What can hang from each mark
V: H
X: T
H: C D W
Z: T
N: C
G: A
Q: N T
B: T
T: B D Q X Z
D: K T
A: G H
Y: G

Known rows, with every way that one mark hangs from another
H(C): [-22 -10   6  10   1   9  -1  16   4  11 -24   5  -2   9 -16   1  26 -12
  -6 -13   7   6  -2 -26 -11   0 -21  -2   7]
N(C): [-17 -10  -4   3   8  12 -21  -5   3  -8 -14   5  12 -15 -15   8  23 -11
  11  -8   7  18  -4 -22  -3  -3 -22  34  -7]
Y(G): [-17  -8   4  -2   1  12  13 -12  -4  -4  -6   2  -6 -11 -18  -9   2 -13
 -10  10  10   6  15  -8  -3  -5 -17  -2  -5]
D(K T(Q(N) X Z)): [-31  -2   6   0  38 -34  53  37   1  12  -2 -21  19 -21   6  40  20  -7
 -45   8 -29  15  36  -5  56   1 -39  39  -2]
B(T(D(K) Q X Z)): [-19  16   3 -16  10 -57  34  32  17  23  -8  -8  28 -48   6  41  11  -9
 -31  22 -33  23  25 -12  48   2 -51  22  -7]
V(H(C D(T) W)): [-31 -15   8  27  14  17  22   4 -10  16 -40   5  -3  10   9 -27  31 -19
  -2 -14   4   7  10 -22 -20   9   7  -3   0]
H(C D(K T(B Q)) W): [-29 -19   4  20  17  -9  26  33  -3   0 -15  -7  -6   7 -10  -4  45 -16
  -5   6   2  25  23 -20 -18   6 -11   9  -1]
D(T(Q)): [-26 -16  -5   4  21  -8  16  29  10   4   4   6  11 -13  23  10  17  -3
 -19   6  -6  24  22  -2  30   5 -27  24  -5]
V(H(C D(K T(X)))): [-35 -13  23  23  28   8  36   8 -10  32 -41   6   3   9  -6  -8  36 -29
 -14  -7   2  -9  21 -21   2  11  -5  10   6]
Z(T): [ -3 -27 -10 -10   3  20 -11 -15  -6  -4 -22  -6 -16   6  -7  14   7 -12
   9 -14   9   7   3 -23  -4  15 -24   6  -6]
Q(N T(B D(K) X)): [-18  23   7 -17  10 -40   5  16   3  -2  -8 -12  18 -23 -30  62   9 -34
 -41   3 -27   7  12 -33   1 -15 -48 -13 -43]
H(C D): [-23 -16   8  11  -8  23   7  20   0  15 -31   5  -7  20 -17  -9  31 -20
   3 -12  12   9   2 -29 -26  11 -23   3   6]
Q(T(B D(K) X Z)): [-12  25   8  -9   5 -51  15  11  12   0  -5  -2  23 -39 -16  54  15 -17
 -22  13 -24  13  17 -24  21 -16 -42  -1 -14]
H(C W): [-20  -9  -8  15  -7   8  -5  10  -5  -3 -24  -6  -9  10  -9 -15  23  -4
  -4 -10   4  18  -7 -28 -29  -1  -9 -14   1]
X(T(D(K) Q)): [-13 -18  -2  -5  11 -26  -2  17   3  35  -2 -23  22 -25   0  36  13 -17
 -17   3  -4  17  24 -14  12 -11 -31 -10 -27]
B(T): [-13  -8  -3  -3  29   6  14  14   7   7 -20   8  10 -16   2   7  11  -2
 -12   4  -4  15   6 -15  11  21 -26  22  -5]
H(C D W): [-21 -15  -6  15 -16  21   3  14  -9   1 -31  -5 -14  20 -10 -26  28 -12
   6 -10   9  20  -4 -30 -44  10 -10 -10   0]
H(D): [-17 -22  -7   2  -7  26   2   5  -6   6 -23   9  -1   6  -3  -5  15 -14
   3  -5   4  14   3 -14 -10  20 -21  11  -2]
G(A): [-20 -13  -5  14  -2  -2   7   2   0 -21 -18  -2   5 -26 -10   7   3  12
 -13  -4  -6   8 -11 -13 -17  13 -12  -4   4]
Z(T(B Q X)): [ -3 -18  -6 -25 -14 -27 -10   3  11 -10 -11   1  -6 -15  -1  35  16 -12
   6  17  -7  17  17 -23  24  -5 -45   4 -16]
G(A(H)): [-12 -11   4  26  -6   1   2  -3   1 -19 -15  -3  21 -29 -12   7  -1  15
 -18   1  -9   1 -19 -12 -32   4  -3 -10  11]
Z(T(B D Q X)): [ -6  -8  -9 -27 -24 -47 -19   4  14  -4  -3   0  -2 -34  -6  43   9 -23
   2  22 -13  18  20 -22  19 -14 -51  -4 -22]
A(G H): [ -8 -26   7  21   3  -4 -25 -12  -3   8 -18 -15  40  -7 -16   0   4  -5
 -26   7   1   7 -12  -7 -31   0   6 -17  27]
A(G H(C W)): [-11 -22   7  30  -5  -8 -24  -5  -5   5 -22 -25  31   4 -21 -14  14  -3
 -23   3   4  11 -16 -17 -55  -7  14 -33  28]
B(T(D Z)): [-13   9  -5  -5  17 -21  18  18  16  11 -14  -1  20 -44   4  23   4  -4
 -14   1 -17  23   9 -13  18   8 -33  23  -2]
Z(T(X)): [ -3 -17  -9 -16  -5   7  -8 -11  -7  -2 -22  -6 -17   0  -8  12   4 -12
   1   4   2   3   7 -27   5  11 -37   8  -9]
V(H(C D)): [-29 -17  17  19   4  18  16   0  -6  26 -47  12   3  13  -1 -12  32 -26
   1 -20   6  -3   5 -24 -11   8  -3  -5   5]
X(T): [ -6 -24  -6   0  18  17  -4   6  -3  18 -16 -15   9  -7   4   9   9   0
  -4  -5  11  13   9 -19  -3   0 -20  -1 -18]
H(C D(K T(Z)) W): [-27 -13   2  26  21  11  37  25 -11   5 -24 -18  -9  11  -9 -14  36  -9
  -6 -10   2  19  16 -23 -23  14  -6  17  11]
Q(N T): [-17   5   3  -9  13  10   7  11  -1  -4 -19 -16  10  14  -7  37   9 -19
 -31 -30 -11  10  -4 -32 -11   5 -34 -12 -35]

Rows
[-27  -2   7  -3  40 -49  48  40  10  -2   2 -12  22 -36   1  50  26  -6
 -38  18 -31  20  40  -5  58  -9 -40  40  -5] => D(K T(B Q(N) X Z))
[-19  24  -5 -30 -37 -92   6  38  30  -5   4  -8  33 -72   4  70   7 -14
 -26  22 -51  36  21 -14  50 -43 -67   1 -25] => T(B D Q(N) X Z)
[ -4 -20  -2  -9   6 -25   8  23  20   6  -6 -17  25 -33  20  40  22   9
   3   0  -6  34  20 -13  28 -22 -30   3 -15] => X(T(B Q Z))
[-14 -11   6  33 -16   5   6   3  -3 -19 -22 -10  12 -16 -15  -8   8  13
 -11  -2  -3   6 -20 -21 -56   5   1 -18  12] => G(A(H(C D W)))
[-16   9  -1 -28 -23 -64  20  37  26 -15  -7  -8  28 -45  13  59  17   2
 -22  15 -42  36  18 -14  58 -31 -60  11 -16] => T(B Q(N) X Z)
[-29 -16   5  10  45 -23  48  29   4  11   1 -12  19 -19  10  32  27  -4
 -29  -2 -17  19  34   2  50   8 -23  40  10] => D(K T(Q Z))
[-18  -3  15  23  -2   8  28  -4  -5 -20  -5 -10  -1 -22 -24 -21   3   2
 -16  14   9   4   7 -12 -42  -7  -2 -13   4] => Y(G(A(H(C D(T) W))))
[-10 -14  -6 -14   2 -36 -13  24  15  14   1 -18  24 -39   1  48  11 -15
 -11   4 -10  28  20 -18   7 -27 -38 -14 -41] => X(T(B D Q(N)))
[-29 -14  -4  18  -4   8  17  34  -1   3 -16  -6  -9  15   7 -22  34 -10
  -2  -3   5  29  12 -23 -27   8 -16   2  -4] => H(C D(T(Q)) W)
[-15  29   8 -17   8 -48  19  19   8  -6 -10 -21  24 -33 -22  70   9 -24
 -38  -6 -35  13  14 -31  13 -20 -51  -5 -34] => Q(N T(B D(K) X Z))
[-10  -9  -4 -28 -10 -49  -9   6   7  -1  -7 -14  -1 -30 -20  58  10 -31
 -12  14 -20  12  24 -24  19 -12 -52  -2 -29] => Z(T(B D(K) Q(N) X))
[-28 -18   2  27  23  16  27  23 -15   7 -23 -11 -12  19 -15 -20  36 -16
  -7  -4   8  14  16 -24 -32  17  -5  12   4] => H(C D(K T) W)
[ -9 -30   8  21  -3   6 -19  -9  -6  12 -22 -15  36   1 -17  -7   8 -10
 -18   6   5   8  -9  -8 -41   9   6 -15  25] => A(G H(D))
[-21  24   6 -14   8 -25   9  14  -6  11 -13 -21  15  -9 -25  50   2 -34
 -48  -7 -26   2   9 -33  -3  -5 -48 -15 -41] => Q(N T(D(K) X))
[-26 -24  12  15  19  16  22 -13 -15  25 -42   9   8   5  -1  -2  26 -28
  -7 -14  -1  -5  12 -13   3  18   1   5   2] => V(H(D(K)))
[-19  12  -6 -23 -35 -83 -17  27  25   4  11  17  24 -62  -3  47  12 -23
 -18  46 -33  27  23 -11  38 -33 -58  -8 -25] => T(B D Q X)
[-24   4  -2 -22 -20 -32  -1  26   8   5  -8  -9  18 -15   3  33  15 -15
 -27  10 -25  23  10 -22  31 -15 -58  10 -30] => T(Q(N(C)) X)
[-25 -17 -11   9  11  -3  27  19 -16   4 -10  -9  -2   0   8  -9  22 -11
 -17  19 -10  24  24 -10   1  18 -18  17 -10] => H(D(K T(Q X)) W)
[-15   8   2 -16   7 -33  35  33  19  11 -15  -1  22 -32  22  26  13   7
 -22  16 -26  28  16 -13  49   7 -50  25  -3] => B(T(Q X Z))
[-15 -21  10  35   2  -1  -3   7  -4   6 -22 -28  30   3 -12 -21  19  -1
 -19   2   5  19  -6 -15 -55   1  12 -15  32] => A(G H(C D(T(Z)) W))
[-15  11   4 -10  11   3  21  14   3  -7 -21 -23  15   4   1  45   9  -9
 -29 -39 -18  17  -3 -30   2   0 -36  -4 -25] => Q(N T(Z))
[-28 -13   8  25  13   6  27   6  -3   8 -39   5   2  -2  11 -17  34 -14
   3 -13   0  13  12 -21 -12   1   6   2   4] => V(H(C D(T(B Z)) W))
[ -5  -6 -12 -18 -14 -13 -17 -10  -3   5 -15  -7 -12 -18 -15  20  -4 -22
  -3   9  -5   3  10 -26   0   2 -41   0 -15] => Z(T(D X))
[-13  20  -3 -11   9 -33  22  22  14  14 -14  -1  20 -50   3  22   0  -4
 -22  19 -24  19  13 -17  28   3 -46  23  -5] => B(T(D X Z))
[-29  -4  -4 -13  -6 -47   1  22   5  23   0 -16  22 -27 -12  55  11 -36
 -37  -6 -30  17  17  -9  20  -9 -42  -8 -28] => T(D(K) Q(N))
[ -4 -10  -6 -17   0 -31 -14  -9   0  -3 -11  -3  -7 -31 -30  39   8 -27
   0  21  -7   2  20 -24   7  -4 -39   6 -14] => Z(T(B D(K) X))
[ -8  17   7 -10   2 -28  15  12  13 -12 -12   4  18 -21   2  39  18  -1
 -13   8 -17  19   9 -26  23 -12 -40   3  -9] => Q(T(B X Z))
[-15 -15   2  33   5   4  17   0  -8 -21 -14 -11  16 -25 -11  -4   4  13
 -19   5  -8   6 -10 -11 -42  12   5  -4  10] => G(A(H(D(K T) W)))
[-33 -19  12  29  27  13  31   2 -16  21 -41  -1  -1  12   0 -19  36 -23
  -8 -13   3   1  16 -20 -17  13  10   1   3] => V(H(C D(K T) W))
[-10 -20  -6 -22  -1 -36 -12   3   9  -4  -7 -13  -1 -25 -19  59  14 -32
  -3  -5 -13  15  19 -20   9  -7 -38  -3 -26] => Z(T(B D(K) Q(N)))
